Every row comes from one small tree of marks. Brackets hold a mark, then the marks that hang from it, in the order of their numbers. Every link used is in the known rows. Which tree was each row made from?
Known rows:
(z_634 (z_37 z_332 (z_417 z_15) (z_716 z_307))): [ 0.17, -0.30, -1.14, -0.79,  0.70, -0.39, -0.12,  3.06, -1.29,  1.98,
  0.56, -0.72, -2.47,  1.89, -2.69, -1.05, -0.93]
(z_634 (z_37 z_307 (z_417 z_332))): [-2.42,  0.27, -3.40,  0.53, -0.20,  0.48, -0.37,  3.82, -1.76, -1.66,
  2.68,  0.88, -1.41,  1.74,  0.04, -1.93,  0.04]
(z_332 z_37): [-0.65, -0.21, -1.38, -0.04, -0.04, -0.15, -1.10, -1.19, -1.34, -0.25,
 -0.87, -0.52, -1.08,  0.47, -0.31,  0.67,  0.64]
(z_417 z_15 z_332): [ 0.45, -1.25,  2.36,  0.23, -1.61, -0.18, -0.36,  2.42, -0.68, -1.50,
  3.05,  0.78,  0.12, -1.30, -0.18,  0.65,  1.34]
(z_307 z_716): [-1.08,  0.10, -1.08,  0.30, -0.75, -0.52,  0.45,  1.71,  1.24,  0.09,
 -0.91, -0.13, -0.79,  0.54,  0.29,  0.34, -0.19]
(z_634 (z_37 (z_307 z_716) (z_417 z_15 z_332))): [-2.88, -0.47, -2.65,  0.75, -1.95, -0.22,  0.18,  5.92, -0.13, -1.64,
  3.09,  1.09, -2.57,  1.67, -0.35, -0.80,  0.36]
(z_15 (z_37 (z_307 z_716) z_417)): [-2.98,  1.52, -5.03,  0.22, -0.55, -0.14, -0.61,  5.74,  1.05, -0.87,
  0.64,  0.10, -3.55,  3.30,  0.31, -0.41, -1.70]
(z_15 (z_37 z_307 z_417 z_716) z_332): [-0.63,  0.88, -6.68,  0.29, -0.33,  0.51, -1.37,  6.12,  0.18, -2.17,
 -1.25, -0.38, -4.51,  3.82, -0.91, -0.63, -0.66]
(z_417 (z_332 (z_37 z_307 z_716))): [-1.25, -0.83, -3.62,  0.47,  1.27,  0.60, -2.80,  1.71, -2.59, -2.56,
 -2.26,  0.64, -2.85,  1.26, -0.60,  0.20,  1.64]
(z_417 (z_15 z_332)): [ 1.04, -1.28,  0.65,  0.27, -2.56, -0.15,  0.70,  3.06,  0.77, -0.99,
  1.51,  0.12, -1.04,  0.30, -1.00,  0.96,  1.19]
(z_332 (z_37 (z_307 z_716) z_417)): [-2.40,  0.98, -4.01,  0.51, -0.48,  0.06, -1.16,  2.92, -0.92, -0.70,
 -1.09, -0.14, -4.38,  3.48, -0.55,  0.05,  0.28]
(z_634 (z_37 (z_417 (z_15 z_332)) z_716)): [ 0.86, -0.57, -3.57,  0.43, -1.80, -0.33,  0.28,  2.65,  0.55, -1.03,
 -0.10, -0.80, -2.69,  1.47, -1.84, -0.50,  0.60]
(z_417 z_15 (z_332 (z_37 z_307 z_716))): [-0.66, -1.74, -1.78,  0.43,  0.18,  0.38, -2.71,  1.94, -2.12, -2.54,
 -0.86,  0.99, -3.36,  0.58, -1.26,  1.07,  2.28]
(z_15 z_37): [-1.04,  0.27, -2.33, -0.39, -0.17, -0.34, -0.45,  1.69,  0.75, -0.47,
  0.68, -0.26, -0.19,  0.29,  0.58,  0.28, -1.31]
(z_634 (z_37 (z_307 z_716) z_417)): [-3.39,  0.83, -4.91,  0.53, -0.34, -0.04,  0.63,  3.43,  0.57, -0.12,
  0.00,  0.30, -2.72,  3.08, -0.14, -1.49, -0.88]
(z_417 (z_15 (z_332 (z_37 z_307)))): [-0.90, -1.65, -1.81,  0.41, -1.94,  0.33, -0.73,  3.33, -0.80, -1.69,
  0.38,  0.69, -3.45,  2.07, -1.48,  1.19,  1.82]
(z_332 (z_37 z_417)): [-0.07,  1.01, -1.68,  0.11, -0.55, -0.14, -1.23, -0.32, -1.91, -0.30,
  0.02, -1.05, -2.34,  1.50, -0.58,  0.13,  0.36]
(z_37 z_332 z_716): [ 0.18,  0.45, -0.92, -0.39,  1.06, -0.56, -1.35,  1.43, -0.35, -0.25,
 -1.21, -0.46, -1.73,  0.31, -1.58, -0.66, -0.39]
(z_37 z_307 z_332 (z_417 z_15) z_716): [ 0.19,  0.57, -0.49, -0.18,  0.28,  0.01, -1.70,  3.81, -0.93, -0.75,
  0.83,  0.46, -4.76,  2.14, -2.81, -0.89,  0.11]
(z_332 (z_37 z_307 (z_417 z_15) z_716)): [ 0.08, -0.18, -2.50,  0.27,  0.34,  0.43, -2.35,  0.41, -1.64, -1.07,
 -1.62,  0.06, -5.09,  2.37, -2.04,  0.54,  1.28]

Which tree is each row?
[ 1.36,  0.18, -1.04,  0.04,  1.16,  0.70, -0.97,  3.66, -2.80,  0.31,
 -0.77, -0.60, -1.35,  1.77, -0.70, -0.41,  0.40]
(z_37 (z_417 z_332) (z_716 z_307))
[-0.13, -1.44,  0.92,  0.21, -1.70, -0.33, -1.50,  1.26, -1.95, -1.86,
  2.07,  0.27, -0.92, -0.96, -0.42,  1.47,  1.92]
(z_417 z_15 (z_332 z_37))
[-0.03, -0.18, -5.07,  0.07, -0.53, -0.26, -0.82,  3.88,  1.13, -1.69,
 -1.83, -0.84, -1.88,  1.33, -0.33,  0.35, -0.54]
(z_15 (z_37 z_716) z_332)
[ 0.93, -1.68, -2.73, -0.44, -0.57,  0.11, -0.16,  5.34,  0.60,  0.36,
 -1.22, -0.58, -1.96,  1.85, -1.23,  1.48, -0.29]
(z_417 (z_15 (z_37 (z_716 z_307)) z_332))
[ 1.56, -0.07,  0.36,  0.39, -3.08, -0.13,  0.55,  3.97,  0.10, -1.02,
  2.42, -0.42, -2.30,  1.31, -1.29,  0.37,  0.90]
(z_37 (z_417 (z_15 z_332)))
[-0.57, -0.94, -0.01, -0.11, -1.82, -0.54, -0.85,  4.19,  0.05, -1.99,
  3.71,  0.54, -0.08, -1.12,  0.42,  0.98, -0.08]
(z_417 (z_15 z_37) z_332)
[-2.28, -0.47, -4.23,  0.73, -2.99, -0.25,  1.32,  6.65,  1.37, -1.15,
  1.57,  0.42, -3.79,  3.29, -1.19, -0.60,  0.26]
(z_634 (z_37 (z_307 z_716) (z_417 (z_15 z_332))))
[-3.33, -0.09, -1.93, -0.42, -1.32, -0.98, -0.73,  7.13,  1.63, -0.89,
  2.51,  0.91, -3.48,  1.77, -1.02,  0.34, -1.47]
(z_417 (z_15 (z_37 (z_307 z_716) z_332)))
[-0.47, -0.71, -4.73,  0.55, -1.04,  0.38, -0.05,  4.00,  0.24, -1.45,
 -0.38,  0.24, -4.09,  2.87, -2.04, -0.89,  0.72]
(z_634 (z_37 z_307 (z_417 (z_15 z_332)) z_716))
[-1.72,  0.06, -2.13,  0.45, -1.52, -0.17, -1.03,  2.99, -0.56, -0.70,
  0.27,  0.21, -4.85,  2.81, -1.11,  0.84,  0.82]
(z_332 (z_37 (z_307 z_716) (z_417 z_15)))
[-3.10,  1.14, -4.54,  0.47, -1.19, -0.13, -1.05,  7.91, -0.23, -2.38,
  2.20,  0.51, -3.00,  2.69,  0.81, -0.49, -0.91]
(z_15 (z_37 (z_307 z_716) (z_417 z_332)))
[-0.42,  0.73, -4.52,  0.31,  1.38,  0.63, -2.44,  0.24, -2.11, -1.02,
 -2.98, -0.32, -4.67,  3.09, -1.43, -0.24,  0.67]
(z_332 (z_37 z_307 z_417 z_716))
[-1.68,  0.22, -4.93,  0.60,  1.01,  0.51, -1.25,  3.22, -1.70, -2.01,
 -0.12,  0.54, -2.47,  1.83, -0.58, -1.96,  0.29]
(z_634 (z_37 z_307 (z_417 z_332) z_716))
[-3.52,  2.02, -4.26, -0.25, -0.72, -0.72, -1.01,  7.89,  0.55, -0.84,
  2.05, -0.03, -4.27,  3.52, -0.69, -1.07, -2.35]
(z_15 (z_37 (z_307 z_716) z_332 z_417))
[ 1.84, -0.19,  0.36,  0.44, -0.95, -0.05, -1.42,  2.61, -1.28, -1.75,
  1.17, -0.13, -2.14, -0.07, -1.03,  0.09,  1.31]
(z_37 (z_417 z_15 z_332) z_716)
[-2.27,  0.72, -3.82,  0.23,  0.39,  0.49,  0.20,  1.73, -0.65, -0.30,
  0.93,  0.47, -2.01,  2.44, -0.47, -1.84, -0.66]
(z_634 (z_37 z_307 z_417))
[-1.42,  0.14, -2.69, -0.20,  0.33, -0.28, -1.02,  3.37, -0.54, -0.57,
  1.04,  0.42, -4.23,  2.03, -2.67, -1.68, -0.52]
(z_634 (z_37 z_307 z_332 (z_417 z_15) z_716))
[-0.51,  0.60, -3.04, -0.72,  1.75, -0.21, -0.26,  2.79, -1.75,  2.06,
 -0.80, -1.16, -2.02,  2.57, -2.09, -1.82, -1.51]
(z_634 (z_37 z_332 z_417 (z_716 z_307)))
[-0.45,  1.43, -2.37, -0.12,  1.35,  0.24, -1.84,  3.71, -1.38, -0.68,
 -0.53,  0.02, -4.35,  2.84, -2.15, -1.63, -0.45]
(z_37 z_307 z_332 z_417 z_716)
[-2.97,  0.68, -2.82, -0.62,  0.54, -0.27, -1.26,  5.15,  0.04, -0.99,
  1.90,  0.70, -2.31,  1.80, -0.65, -0.87, -1.88]
(z_15 (z_37 z_307 z_332))
[ 1.09, -0.43, -2.38,  0.57, -1.17,  0.67, -0.70,  4.70, -0.09, -1.70,
 -0.48,  0.25, -4.67,  2.90, -2.18, -0.04,  1.27]
(z_37 z_307 (z_417 (z_15 z_332)) z_716)
[ 0.10,  0.12, -3.77, -0.30,  1.79,  0.43,  0.14,  0.77, -1.30,  2.03,
 -2.17, -1.01, -1.30,  2.40, -1.08, -1.17, -0.95]
(z_634 (z_37 z_417 (z_716 z_307)))
[ 0.35, -0.72, -4.64, -0.38,  0.45,  0.34, -0.24,  5.12,  0.04,  0.40,
 -2.50, -0.98, -1.54,  2.51, -0.61,  0.59, -0.84]
(z_15 (z_37 (z_716 z_307)) z_332)
